Known rows, with every step that occurs:
t/r/p: [ -3.7 -20.9 -11.4  17.0 -26.4 -32.3  -7.2  -1.5 -26.4 -13.9  16.6  13.2
   7.9  21.8  18.1 -19.8 -38.0   5.2  15.2  22.2   6.6  18.3  -2.5   1.0
  -8.9   6.1]
r/t/x: [  9.1 -25.3   9.0  -5.5 -26.4 -14.0 -10.2   7.8  -5.0  -6.7  23.2  24.4
  -6.1  31.8 -38.9 -23.2  -6.7  -4.4  12.3  22.0   2.0  18.3  -1.8  -7.4
   4.4  -8.0]
x/t/v: [-26.1 -28.3  11.5  25.6 -18.4 -14.8  -2.5  -1.2 -28.9   2.6  33.0  34.8
  -4.6  18.7 -57.4  15.8  18.1  -8.2  25.9  -3.6   4.5  31.0   0.0   1.6
  -2.5 -22.0]
t/r/x/p: [-34.6 -36.5 -14.6   1.1 -40.0 -29.6 -13.3  -1.5 -20.7 -17.7  20.8  35.7
   2.9   9.1 -16.6 -50.0 -47.1   0.2  26.4  12.9  -3.2  15.0  -0.7   1.9
 -10.8 -30.8]
p/x: [  6.1 -44.6  -8.3 -11.0 -15.3  -5.9  -2.5 -10.4   6.1  -1.2  26.9  21.3
  -4.5  18.0 -36.9 -26.3  11.7 -21.9   8.4   6.2   6.8  24.8  -4.4 -10.7
   6.3 -36.8]
v/t/p: [-16.6 -28.4 -11.4  19.4 -47.5 -19.1  18.0 -15.0 -17.2  -5.0  34.3   8.3
   3.2 -20.8 -25.0  25.8  43.5 -11.5  27.1  15.3 -27.6   2.4 -10.0  18.5
   7.8  58.9]
p/r/x: [ -3.2 -47.2  -2.1   9.6 -20.2  -5.6  -7.9  10.2  -4.5   2.1  20.1  23.6
  -5.3   1.6  16.2 -41.4 -15.9  14.1  -0.1  22.0   7.8   8.9  -2.4 -11.9
 -14.0 -21.6]
z/r/t/v/p: [-18.2 -25.6  23.2  34.8 -28.0  -8.8  -7.6  12.3 -27.1 -22.6  24.1  10.6
   0.5  16.9 -22.3  29.0  22.6  -8.0  43.9  30.5  -2.8  -2.6  -7.9  11.4
   6.0  16.6]
p/r: [  1.4 -45.8   8.9   7.0 -21.1  -7.3  -2.5  -1.3 -21.6  -0.7  23.2  12.1
  -9.1  12.5  18.0 -16.7  -0.7   6.6   6.8   5.2   5.5  -0.2  -4.4  -9.1
 -14.8 -10.1]
z/r/p/x/t/v: [-11.2 -30.8   3.9   1.7  -5.7  -3.6  -9.7  19.2 -28.1  -7.1  21.7  26.1
   0.2  38.7 -17.1 -25.8   7.7 -14.6  29.6  11.0  12.3  23.9  -3.4   2.4
   8.1 -42.1]
r/t/v/p/x: [ -4.6 -29.1   8.6  19.0 -18.3 -10.6  -7.1  10.1   9.2  -2.3  43.4  18.7
   2.8  -3.3 -42.5  31.4  31.9  -4.8  20.6  25.1  11.2  15.1  -5.5  -2.3
   5.2  20.8]
z/r/p/x: [  2.2 -32.0  -2.7  -7.3 -13.2  -4.4  -6.8   9.6 -18.9 -13.9  11.3  12.0
   0.7  41.9   7.3 -42.7  -3.0 -20.5  22.9  24.3   4.7  18.1  -4.9   2.4
  10.2 -39.9]
p/r/t: [  1.5 -37.2  28.2   7.3 -19.4   1.7  -5.1  14.2 -13.4   7.2  21.3  14.9
 -13.7  23.8  25.2 -15.7 -13.8  16.6  -0.3  16.7   9.5  10.1  -1.9  -7.5
 -14.5   1.5]
v/p/x/z: [  0.4 -38.8 -11.9 -18.7 -31.9 -22.6  -7.9 -23.1   4.5   5.9  38.1  19.9
   1.8  -1.9 -53.2 -15.3  35.6 -32.3  34.8  16.5  -4.1   1.0 -14.6   2.3
   6.1  -7.8]
p/r/t/v: [ -1.9 -38.8  24.4  30.2 -12.0  -3.5  -6.7  19.7 -15.3   2.4  29.8  16.8
  -8.1  13.1  15.5  17.2   2.1  21.7   1.5  12.8  22.7  -1.7  -2.0 -13.5
 -14.8  17.5]
t/v/p/r: [ -8.6 -42.1  -1.4  35.0 -23.1 -23.0  -4.9   0.2 -21.0 -11.6  44.6   7.4
   4.6 -24.3  -9.3  40.4  40.5   8.1  28.0  11.7   5.9 -19.7  -8.6  -4.2
 -12.1  31.9]
z/r: [-10.7 -35.7  10.8  14.1 -28.0  -7.0  -1.2  -7.0 -34.8 -22.5   6.9  11.5
  -6.4  36.0 -14.2 -16.8   2.8 -23.1  35.3  16.1  -8.1   5.6  -6.2   6.5
   4.1 -29.9]
x/p/r/t/v: [-33.7 -36.4  25.0   6.9 -25.0 -12.7  -8.1  20.1 -34.7  -4.5  34.1  23.7
  -8.1  23.2   8.7  -1.6  -5.3  12.1  20.8  -1.1  10.8  -2.6   1.1  -2.6
 -15.4  -9.5]
x/r: [-14.7 -26.3   7.5   5.2 -30.3 -18.0  -5.2   2.1 -32.1 -14.2  20.8  18.5
  -6.8  33.2 -22.5 -17.6  18.1  -4.2  31.5   6.5  -1.5   5.8  -7.3   3.1
  -1.7 -28.5]
v/p/r/x/z: [ -7.6 -42.1  -6.3   0.3 -35.9 -22.4 -13.2  -4.8  -5.1   7.9  32.2  21.3
   0.3 -16.2  -3.8 -28.3  10.3   1.6  25.6  30.5  -4.3 -10.7 -11.9   2.4
 -11.9   6.5]
r/t/p: [-17.3 -18.4  15.8   3.7 -39.3 -18.3  15.8   6.7 -11.6  -3.6  23.3  21.4
  -9.8  20.3 -11.5   4.7  11.1  -6.0   8.1  21.4  -8.1  23.2  -0.6  12.8
   8.3  32.1]
t/v/p/r/x: [-12.5 -43.3 -10.3  37.2 -22.9 -22.3  -9.4   9.1  -6.9  -9.5  42.7  17.2
   6.7 -32.2 -11.5  19.8  28.4  14.6  23.1  25.0   7.8 -10.8  -7.6  -6.5
 -11.7  22.7]
z/r/x/t: [-26.6 -33.8  11.2   4.1 -26.9   0.5  -9.2   8.9 -25.4  -7.4   8.5  37.2
  -8.0  32.4 -32.6 -54.4 -15.6 -14.0  33.2  22.5 -12.5  32.8  -2.6  10.5
   4.3 -59.9]

Rows:
[ -6.8 -28.9   6.7 -26.7 -30.9 -16.9  10.9  -0.1   5.6  12.5  28.5  32.6
 -11.6  22.6 -28.3 -19.9  17.9 -20.5   5.5  14.6   6.0  12.3  -6.5   3.9
  11.6  15.5] -> r/t/p/x/z
[  6.8 -20.8 -18.2   2.2 -32.6 -20.8 -14.2  11.0 -26.3 -10.5  32.8   9.2
  10.7   7.2 -25.5 -18.3  26.1   6.8  38.2  20.8 -11.4  -7.3 -11.8   3.0
   4.5  14.6] -> v/t/x/r/p
[  6.4 -42.6  -8.8 -21.2 -17.8 -15.1  -5.5 -20.3   3.4  11.2  25.8  29.5
  -6.0  25.6 -46.4 -34.0  13.4 -34.5  14.8   5.0  14.9   9.0  -9.6 -10.2
   5.5 -37.1] -> p/x/z
[-15.1 -44.5 -11.4  -3.9 -35.3 -20.5  13.1   9.2  -9.1  -4.3  26.2  25.8
  -8.2 -13.0  18.6 -30.4   9.2  10.9  -1.7  16.3  -3.9  -1.3  -3.2   1.8
  -5.5  18.5] -> t/p/r/x
[ -2.3 -45.8  -3.1   0.9 -22.3 -14.5 -11.2   1.1  -7.7  13.9  19.7  30.3
  -6.5   9.4   7.2 -49.3 -14.8   3.0   5.4  22.0  14.6  -4.7  -6.7 -11.2
 -14.7 -21.8] -> p/r/x/z
[-25.1 -28.0   3.2   5.2 -26.3  -8.1  -7.7   5.1  -7.4   9.2  20.6  43.9
  -5.2  17.9 -46.1 -46.7 -15.7  -5.1  15.4  20.7  -8.2  53.9   1.6   4.8
  -0.8 -50.5] -> r/x/t
[ -7.5 -41.4 -16.6 -22.9 -31.0 -19.5  18.4  -8.9   1.4  -7.1  32.4  23.7
  -7.1   1.1 -29.5 -16.8  34.5 -22.4   6.6   1.7  -4.1  12.9  -5.4   2.3
  12.2   4.9] -> t/p/x
[  0.0 -41.7  -3.5 -20.9 -17.7  -6.1  -7.3   3.6  -6.9  -6.0  28.5  23.9
  -7.7  27.2 -34.8 -37.9  23.5 -11.4  20.4  -0.2   9.2   9.6  -9.3  -9.0
   4.5 -47.4] -> p/x/r
[  8.3 -39.2  -7.6 -19.3 -30.0 -26.1 -13.4 -14.8 -31.4 -16.1  14.3  26.2
  -6.1  38.6 -51.0 -45.5   8.2 -33.2  40.2   8.9   1.2 -25.2 -11.8  -5.5
   6.6 -32.3] -> t/x/z/r
[-11.4 -43.9  -2.0  -6.4 -36.4 -21.1  18.0  -1.8 -25.1  -7.3  28.6  14.6
 -12.0  -2.2  20.5  -8.5  22.8   3.4   5.7   0.4  -5.7 -10.8  -6.1   2.5
  -6.4  29.2] -> t/p/r
[ -2.0 -22.4 -15.3  32.6 -33.4 -20.4  -8.2  -6.0 -22.4  -4.8  25.9   3.1
  14.8  -6.8   8.9   5.0 -15.8   7.8  26.4  28.2  -8.3   9.9  -8.3   8.9
  -6.4  43.3] -> v/t/r/p
[  0.0 -41.0 -10.8 -10.6 -30.2 -14.1  -4.5 -14.5   7.6  -5.0  39.3  13.3
   2.9  -9.4 -44.0  -8.1  34.2 -21.0  29.1  17.3 -10.4  15.7 -10.2   2.6
   6.7  -8.4] -> v/p/x
[  6.7 -26.1 -12.8  -7.9 -10.9 -14.8  -4.5   5.1   0.7   0.8  23.4  15.5
   4.9  28.9  -1.8 -33.3  -2.3 -12.6   5.5  23.8  10.5  37.4  -1.3  -4.3
   6.1 -27.7] -> r/p/x
[-32.9 -25.7   8.0 -11.3 -40.5 -21.1  16.1  -6.5 -30.4   2.9  29.2  35.1
 -12.9  16.0 -41.1 -13.6  20.8 -14.5  22.0  -4.5 -20.4  34.5  -2.0  18.3
   5.3  -3.6] -> x/t/p
[  4.1 -39.3  15.0 -22.9 -16.4   1.3 -10.4  -1.8  -4.0   6.8  14.8  28.9
 -12.1  46.3 -31.8 -43.3   2.0 -32.5  22.9  16.5  14.2   3.0 -10.5  -3.2
   9.6 -38.5] -> p/x/z/r/t
[ -5.6 -23.0  -1.0 -20.1 -10.9  -8.3  -7.1   9.3  -6.9  13.6  26.6  30.1
  -0.6  35.8 -19.1 -46.7  -5.3 -11.7   9.8  13.7   5.2  55.3   0.3   1.7
   5.0 -45.2] -> r/p/x/t
[-10.1 -48.9  -6.0 -34.2 -33.7 -24.0 -12.8   2.8 -34.2 -15.6  32.6  24.9
  -7.4  19.0 -17.2 -53.2  -3.9  -1.0  26.2 -10.8  -3.7 -16.2  -3.4 -11.6
 -10.6 -36.2] -> t/x/p/r
[-16.8 -35.5 -11.2 -27.3 -38.3 -32.5  -9.8  -6.3 -30.8 -21.3  29.7  28.1
  -1.6  27.4 -51.9 -42.8   0.8 -20.0  36.2  -3.4 -11.2   2.9  -1.8  -3.9
   2.1 -41.8] -> t/x/p
[-13.8 -27.2  26.0  36.5 -17.8  -3.0  -4.6  14.4 -29.0 -19.5  15.0  16.5
  -5.0  36.2 -17.4  17.0   5.9  -8.9  30.2  23.2   9.3   4.0  -3.8   2.8
   4.7  -3.2] -> z/r/t/v
[-18.2 -45.3   5.6  17.6 -13.0  -4.7 -11.5  19.9 -13.9  10.6  31.6  38.6
  -6.8  -1.6  -9.3 -25.5  -5.0  20.8   5.6   7.9  13.8  16.6  -0.5 -11.5
 -16.0 -25.7] -> p/r/x/t/v
[-15.7 -24.8  11.8 -23.0 -35.8 -20.7 -11.7  10.9 -20.2 -11.2  27.3  29.9
  -6.4  39.7 -41.1 -36.5 -14.2  -8.2  25.9  10.3  -5.9  16.5   0.4  -0.1
   3.1 -26.8] -> r/t/x/p
[  0.1 -33.0  14.9 -20.7 -16.5   2.3 -10.5  17.9   0.0   0.9  26.5  26.9
 -10.4  37.4 -27.9 -36.5  11.7  -3.1  14.1  10.1  13.0  19.1  -6.3  -6.6
   5.2 -37.2] -> p/x/r/t
[  3.7 -47.6  -1.2 -22.5 -17.5  -6.5  -7.7 -14.9 -10.8   0.3  15.9  26.0
  -8.2  36.2 -38.4 -45.2  12.2 -40.4  28.5   7.3  10.5  -4.8 -12.4  -5.0
   9.0 -47.8] -> p/x/z/r
[-15.4 -19.0  15.6  39.9 -28.0 -19.3  -4.4   8.4  -9.0  -7.5  37.6  14.9
   3.9   0.5 -34.7  46.7  26.7   0.4  27.7  30.2   3.2  13.2  -4.1   6.0
   1.6  35.0] -> r/t/v/p
[-35.6 -26.9  -4.5  -5.9 -37.8 -19.1   8.8   5.9 -10.3   5.1  25.7  46.2
  -7.3   4.6 -40.2 -40.2   2.7  -5.9  13.8  16.6 -15.6  43.9   0.7  14.9
   5.7 -17.5] -> r/x/t/p
[-39.5 -29.1  -6.7  -0.2 -37.5 -23.1  -6.9   2.3 -15.8 -10.6  21.7  34.4
   1.3  19.0 -29.8 -46.9 -18.5 -11.7  26.6  20.1 -10.1  31.5   1.7   6.5
  -0.8 -50.5] -> r/x/p
[-11.2 -21.1  19.2  41.1 -17.1 -13.2  -2.7  11.8 -11.3  -4.4  27.4  20.9
  -0.9  23.2 -27.8  34.4   8.5  -0.5  12.4  21.5  16.4  20.8   0.6  -3.8
  -0.5  13.3] -> r/t/v
[-10.5 -37.7 -16.3 -10.6 -39.5  -9.3  10.0  -1.5  -9.5  -3.6  41.7  14.6
  -0.7 -16.6 -32.0  -1.4  58.8  -7.5  28.4   4.0 -17.2  -7.9 -14.4  11.1
  10.7  34.9] -> v/t/p/x/r
